What can hang from each mark
Q_779: Q_350 Q_939
Q_350: Q_576 Q_740 Q_779 Q_829
Q_740: Q_350 Q_829
Q_829: Q_740
Q_576: Q_350 Q_637 Q_740
Q_637: Q_576 Q_740

Every row comes from one small tree of marks. Brackets hold a mark, then the marks that hang from it, in the order of their numbers. Every link used is in the known rows. Which tree was each row made from?
Known rows
(Q_829 (Q_740 (Q_350 (Q_576 Q_637)))): |  4.09 |  0.92 |  0.54 |  2.38 | -1.89 | -0.91 | -1.84 |  0.21 | -1.61 | -0.20 | -0.68 |  0.26 | -3.53 |  1.26 | -2.55 | -0.25 | -2.01 |  0.17 | -4.32 |  1.91 | -1.90 |
(Q_576 (Q_350 (Q_779 Q_939) Q_829) Q_637 Q_740): |  3.43 |  2.31 | -0.27 |  2.47 |  0.13 |  1.03 | -1.23 |  1.33 |  0.70 |  0.53 | -0.83 | -2.47 | -6.48 | -0.42 | -4.83 |  3.15 | -4.32 |  3.41 | -2.81 | -0.79 | -1.59 |
(Q_576 (Q_350 Q_779)): |  0.80 |  0.56 | -0.98 |  0.87 | -1.06 |  1.53 | -0.14 |  0.27 | -0.02 |  0.23 | -0.73 | -2.79 | -3.25 | -0.85 | -1.41 |  0.03 |  0.66 |  1.47 | -1.53 | -0.77 | -1.44 |
(Q_740 (Q_350 (Q_779 Q_939)) Q_829): |  3.36 |  1.23 |  1.37 |  1.07 | -3.13 |  0.58 |  0.09 |  0.13 |  1.16 | -0.67 | -0.65 | -5.17 | -0.72 | -1.58 | -3.62 | -0.44 |  0.50 |  2.70 | -3.98 | -2.78 |  1.02 |
(Q_350 Q_576 (Q_779 Q_939)): |  0.67 | -0.52 |  2.48 |  0.94 | -2.14 |  0.54 |  1.58 |  2.17 | -1.03 | -2.12 | -0.61 | -1.47 | -3.11 |  1.41 | -3.41 | -0.78 | -2.39 |  1.81 | -1.79 | -1.66 |  2.17 |
(Q_779 Q_350 Q_939): |  0.65 | -0.19 |  1.53 | -0.55 | -2.41 | -1.06 |  2.14 |  0.97 |  0.42 | -1.55 |  0.75 | -2.98 |  0.19 | -0.29 |  0.20 |  1.54 | -3.61 |  1.40 |  0.67 |  1.90 |  2.39 |
(Q_740 (Q_350 (Q_576 Q_637) Q_779) Q_829): |  4.91 |  2.41 |  1.28 |  2.61 | -1.72 |  1.98 | -2.69 |  0.20 |  0.11 |  0.10 | -1.16 | -1.72 | -5.45 | -0.46 | -5.74 | -1.18 | -0.08 |  2.36 | -5.16 | -2.98 | -0.91 |
(Q_740 (Q_350 Q_576)): |  1.98 | -0.07 |  1.11 |  1.28 | -1.95 | -0.34 |  0.09 |  0.00 | -0.58 | -1.05 | -1.99 | -2.06 | -3.06 | -0.13 | -2.46 | -0.87 | -0.45 |  1.12 | -2.86 | -1.62 | -0.17 |
(Q_637 Q_576): | -1.02 | -0.64 | -0.07 |  0.87 | -0.59 | -0.49 | -0.72 | -0.16 |  1.18 | -0.69 |  0.40 |  0.20 | -0.77 | -1.41 | -0.33 |  0.42 | -0.62 | -0.87 |  0.73 | -2.19 |  0.49 |
(Q_637 (Q_576 (Q_350 Q_740 Q_779 Q_829))): |  0.74 | -0.74 | -0.94 |  2.46 | -0.62 |  0.42 | -0.34 |  1.22 |  0.48 | -1.16 | -1.42 | -1.29 | -5.91 | -1.41 | -4.58 | -1.96 | -0.95 |  3.42 | -1.42 | -3.86 |  0.92 |
(Q_350 Q_740): | -0.03 | -0.61 |  0.00 |  0.57 |  0.28 | -0.91 |  0.57 |  0.53 | -0.37 | -1.54 | -1.15 |  0.53 | -1.36 |  0.76 | -0.05 | -1.44 | -0.43 |  1.38 | -0.22 |  0.18 |  1.42 |
(Q_350 (Q_576 Q_637 Q_740)): |  2.07 |  1.61 |  0.73 |  2.20 |  1.29 |  0.36 | -1.77 |  0.37 | -0.14 | -0.48 | -1.29 |  1.91 | -5.86 |  1.16 | -2.70 |  2.05 | -3.72 |  0.45 | -1.55 | -0.28 | -1.80 |
(Q_637 (Q_576 Q_350)): | -0.26 |  0.13 | -1.51 |  1.30 | -1.24 | -0.63 | -1.11 | -0.34 |  1.53 | -0.19 | -0.98 | -1.73 | -2.84 | -2.40 | -0.27 |  1.38 | -1.15 | -0.61 |  0.04 | -1.91 | -1.01 |
(Q_637 (Q_740 Q_350 Q_829)): |  1.76 |  0.22 | -1.74 |  1.81 | -1.79 | -1.07 | -2.00 | -1.28 |  0.70 | -0.44 | -1.07 | -2.69 | -0.26 | -2.00 | -3.64 | -0.75 |  1.60 |  0.92 | -1.91 | -3.20 | -1.18 |
(Q_779 (Q_350 (Q_576 Q_637) (Q_829 Q_740))): |  4.27 |  0.18 |  1.22 |  1.35 | -0.34 | -0.04 | -0.41 |  1.57 | -2.35 |  0.00 |  1.17 |  2.11 | -4.01 |  2.26 | -4.36 | -0.50 | -4.91 |  1.88 | -2.55 |  2.90 | -0.20 |
(Q_779 (Q_350 Q_576 Q_740 Q_829) Q_939): |  2.20 | -1.16 |  2.69 |  0.70 | -1.43 | -1.44 |  3.03 |  2.84 | -1.32 | -3.28 | -1.45 | -1.23 | -4.37 |  1.67 | -4.40 | -1.62 | -6.00 |  4.52 | -1.07 |  0.05 |  4.68 |
(Q_829 Q_740): |  0.87 | -0.49 | -0.21 |  0.25 | -0.45 | -0.75 |  0.04 | -0.09 | -1.48 |  0.21 |  0.63 |  1.01 |  1.09 |  1.08 |  0.30 | -0.41 | -0.21 | -0.59 | -1.27 |  2.36 | -1.09 |
(Q_576 (Q_350 Q_740 Q_779 Q_829) Q_637): |  2.89 |  1.18 | -1.15 |  2.43 |  0.44 |  1.13 | -1.56 |  1.58 | -0.39 |  0.21 | -1.13 | -0.13 | -6.87 |  0.32 | -4.46 | -1.26 | -1.56 |  3.85 | -2.53 | -0.73 | -0.33 |
(Q_576 Q_350 Q_637 Q_740): |  2.26 |  2.59 | -1.83 |  2.07 |  1.05 |  0.23 | -2.47 | -0.61 |  1.09 |  0.94 | -1.45 | -0.79 | -5.28 | -0.88 | -0.65 |  3.96 | -2.83 |  0.37 | -1.33 |  1.08 | -3.83 |

Which tree is each row?
|  5.03 |  2.45 |  2.16 |  2.54 | -3.11 |  0.78 | -1.46 |  1.03 |  0.60 | -0.76 | -1.21 | -3.06 | -4.80 | -0.24 | -5.75 | -0.21 | -2.27 |  2.63 | -5.13 | -2.57 |  0.64 |
(Q_740 (Q_350 (Q_576 Q_637) (Q_779 Q_939)) Q_829)
|  2.40 |  0.42 |  1.36 | -0.02 | -1.80 | -1.43 |  1.76 |  0.89 |  0.73 | -2.38 | -0.77 | -2.67 | -0.85 | -0.24 | -1.38 | -0.38 | -3.60 |  3.09 | -0.89 |  0.56 |  3.66 |
(Q_779 (Q_350 (Q_740 Q_829)) Q_939)
|  3.83 |  2.57 | -0.40 |  2.37 | -1.34 |  0.20 | -1.43 |  1.38 |  0.92 | -0.56 | -1.68 | -2.30 | -5.22 | -0.48 | -3.33 |  0.06 | -2.82 |  3.05 | -3.25 | -0.66 |  0.60 |
(Q_576 (Q_350 (Q_740 Q_829) (Q_779 Q_939)) Q_637)
|  1.93 |  0.58 |  0.45 |  1.80 | -1.02 |  1.30 | -0.37 | -0.86 |  0.53 | -0.91 | -0.91 | -3.95 | -3.37 | -1.39 | -2.57 |  1.00 |  1.15 |  2.58 | -3.07 | -1.94 | -1.85 |
(Q_576 (Q_740 (Q_350 Q_779)))
|  2.28 |  0.07 | -0.34 |  3.16 | -2.28 | -0.79 | -1.82 |  1.40 |  0.00 | -0.94 |  0.71 | -2.75 | -3.32 | -0.47 | -6.68 | -0.06 | -1.64 |  2.99 | -2.46 | -2.46 |  0.18 |
(Q_576 (Q_637 (Q_740 (Q_350 (Q_779 Q_939) Q_829))))
|  0.92 | -0.60 | -0.32 |  2.98 | -4.16 | -1.20 | -1.56 | -0.11 |  1.84 | -2.43 | -0.17 | -4.78 | -1.45 | -3.17 | -5.58 | -0.35 |  0.10 |  1.52 | -1.89 | -6.03 |  1.05 |
(Q_637 Q_576 (Q_740 (Q_350 (Q_779 Q_939)) Q_829))
|  3.80 |  2.66 |  1.09 |  2.62 |  0.84 |  2.64 | -2.54 |  0.30 |  0.09 | -0.09 | -1.15 |  0.88 | -6.65 |  0.50 | -5.73 |  0.66 | -2.16 |  2.16 | -3.66 | -2.89 | -1.75 |
(Q_350 (Q_576 Q_637 (Q_740 Q_829)) Q_779)
|  1.10 | -0.36 |  1.56 |  0.40 | -0.83 |  0.79 |  1.31 |  1.95 | -0.44 | -0.49 |  0.72 | -1.59 | -1.19 |  0.60 | -4.30 | -0.75 | -1.46 |  2.95 | -1.46 | -1.79 |  2.20 |
(Q_350 (Q_779 Q_939) Q_829)
|  3.96 |  2.67 |  2.11 |  2.60 | -0.23 |  1.46 | -1.42 |  1.28 |  0.60 | -0.91 | -1.21 | -0.57 | -6.12 |  0.80 | -5.80 |  1.67 | -4.23 |  2.37 | -3.57 | -2.36 | -0.15 |
(Q_350 (Q_576 Q_637 (Q_740 Q_829)) (Q_779 Q_939))
|  1.57 |  0.55 | -2.75 |  2.97 | -0.12 |  0.70 | -2.98 |  1.12 | -0.56 |  0.78 |  0.26 | -0.42 | -5.23 | -0.64 | -5.95 | -0.09 | -0.86 |  2.21 | -1.22 | -1.96 | -2.26 |
(Q_576 (Q_350 Q_779 Q_829) (Q_637 Q_740))
|  2.59 |  1.11 | -0.07 |  1.39 | -1.89 | -0.05 |  0.54 |  1.01 |  0.69 | -1.43 | -2.39 | -3.70 | -3.67 | -0.70 | -2.97 | -0.92 | -1.42 |  3.50 | -2.92 | -1.68 |  1.49 |
(Q_576 (Q_350 (Q_740 Q_829) (Q_779 Q_939)))
|  2.00 |  1.02 | -0.94 |  2.56 |  0.05 | -0.41 | -3.24 |  0.31 | -0.34 | -0.26 | -0.76 |  2.25 | -3.68 |  0.51 | -5.39 | -0.63 | -2.00 |  0.09 | -1.42 | -2.58 | -1.03 |
(Q_350 (Q_576 (Q_637 (Q_740 Q_829))))
|  2.54 |  1.32 | -1.48 |  1.05 | -0.24 | -0.38 | -0.78 | -0.21 |  0.64 | -0.18 | -3.00 | -1.45 | -3.08 | -1.03 | -1.42 | -0.88 | -0.59 |  2.00 | -2.20 | -1.08 | -0.22 |
(Q_576 (Q_350 (Q_740 Q_829)))
|  1.50 |  0.55 | -1.07 |  2.33 | -1.37 |  0.64 | -1.35 |  0.02 |  1.47 | -1.24 | -1.91 | -2.11 | -5.03 | -2.39 | -3.36 | -1.53 |  0.06 |  2.37 | -2.15 | -4.26 |  0.43 |
(Q_637 (Q_576 (Q_350 (Q_740 Q_829) Q_779)))
|  1.65 |  0.50 |  0.72 |  2.08 |  0.41 | -0.63 | -1.04 |  1.47 | -0.86 | -1.57 | -1.67 |  2.62 | -5.50 |  2.11 | -2.21 | -1.26 | -3.20 |  1.24 | -1.34 |  0.31 |  1.02 |
(Q_350 (Q_576 Q_637) Q_740)
|  2.23 | -0.68 |  2.66 |  0.07 | -1.74 | -0.61 |  2.52 |  2.33 | -0.91 | -1.78 | -0.23 | -1.80 | -3.01 |  1.12 | -4.37 | -0.15 | -5.65 |  3.18 | -0.95 | -0.09 |  3.27 |
(Q_779 (Q_350 Q_576 Q_829) Q_939)
|  3.17 |  1.35 |  0.38 |  1.09 | -2.07 |  1.81 | -1.00 | -0.76 |  0.80 |  0.17 | -0.72 | -3.79 | -1.37 | -1.79 | -3.57 | -1.47 |  2.60 |  2.39 | -3.90 | -3.08 | -0.49 |
(Q_740 (Q_350 Q_779) Q_829)
|  2.75 |  1.31 |  1.52 |  1.66 |  0.46 |  2.33 | -0.60 |  0.01 | -0.29 | -0.81 | -1.81 | -0.56 | -5.05 |  0.20 | -5.36 | -0.28 | -0.80 |  2.56 | -3.36 | -3.94 | -0.87 |
(Q_350 (Q_576 (Q_740 Q_829)) Q_779)
|  3.05 | -0.39 |  2.76 |  1.76 | -2.83 |  0.49 |  1.40 |  2.02 | -0.94 | -1.55 | -1.24 | -3.63 | -4.28 |  0.47 | -6.60 | -1.66 | -1.99 |  4.03 | -4.27 | -3.40 |  2.09 |
(Q_740 (Q_350 Q_576 (Q_779 Q_939) Q_829))
|  3.61 |  0.53 |  0.66 |  1.85 |  0.62 | -0.06 | -1.49 |  1.58 | -2.44 |  0.82 |  0.22 |  3.84 | -3.58 |  2.68 | -4.63 | -1.05 | -3.50 |  0.81 | -3.19 |  1.21 | -0.90 |
(Q_350 (Q_576 Q_637) (Q_829 Q_740))
|  1.72 |  0.22 |  1.17 |  2.49 | -0.15 |  0.94 | -0.93 |  1.91 | -1.22 | -1.91 | -1.10 |  1.87 | -6.60 |  2.17 | -3.72 | -2.21 | -1.92 |  2.55 | -2.24 | -0.87 |  1.14 |
(Q_350 (Q_576 Q_637) Q_740 Q_779)
|  2.24 |  1.49 |  2.10 |  2.53 | -0.43 |  0.82 | -0.55 |  1.82 | -0.17 | -1.51 | -0.74 | -0.52 | -6.32 |  1.39 | -4.22 |  2.08 | -4.61 |  2.00 | -2.36 | -0.83 | -0.04 |
(Q_350 (Q_576 Q_637 Q_740) (Q_779 Q_939))
|  1.76 |  0.43 | -0.71 |  1.04 | -0.31 |  1.78 | -0.10 |  0.82 | -0.41 |  1.05 | -0.60 | -2.02 | -3.73 | -0.62 | -4.06 | -0.67 |  0.10 |  3.01 | -2.24 | -1.98 | -0.82 |
(Q_576 (Q_350 Q_779 Q_829))
|  2.44 |  0.00 |  0.62 |  1.17 | -1.32 |  1.51 | -0.04 |  0.34 | -0.27 |  0.07 | -0.12 | -3.11 | -2.41 | -0.87 | -4.80 | -1.82 |  1.61 |  3.52 | -3.22 | -2.78 |  0.12 |
(Q_740 (Q_350 Q_779 Q_829))
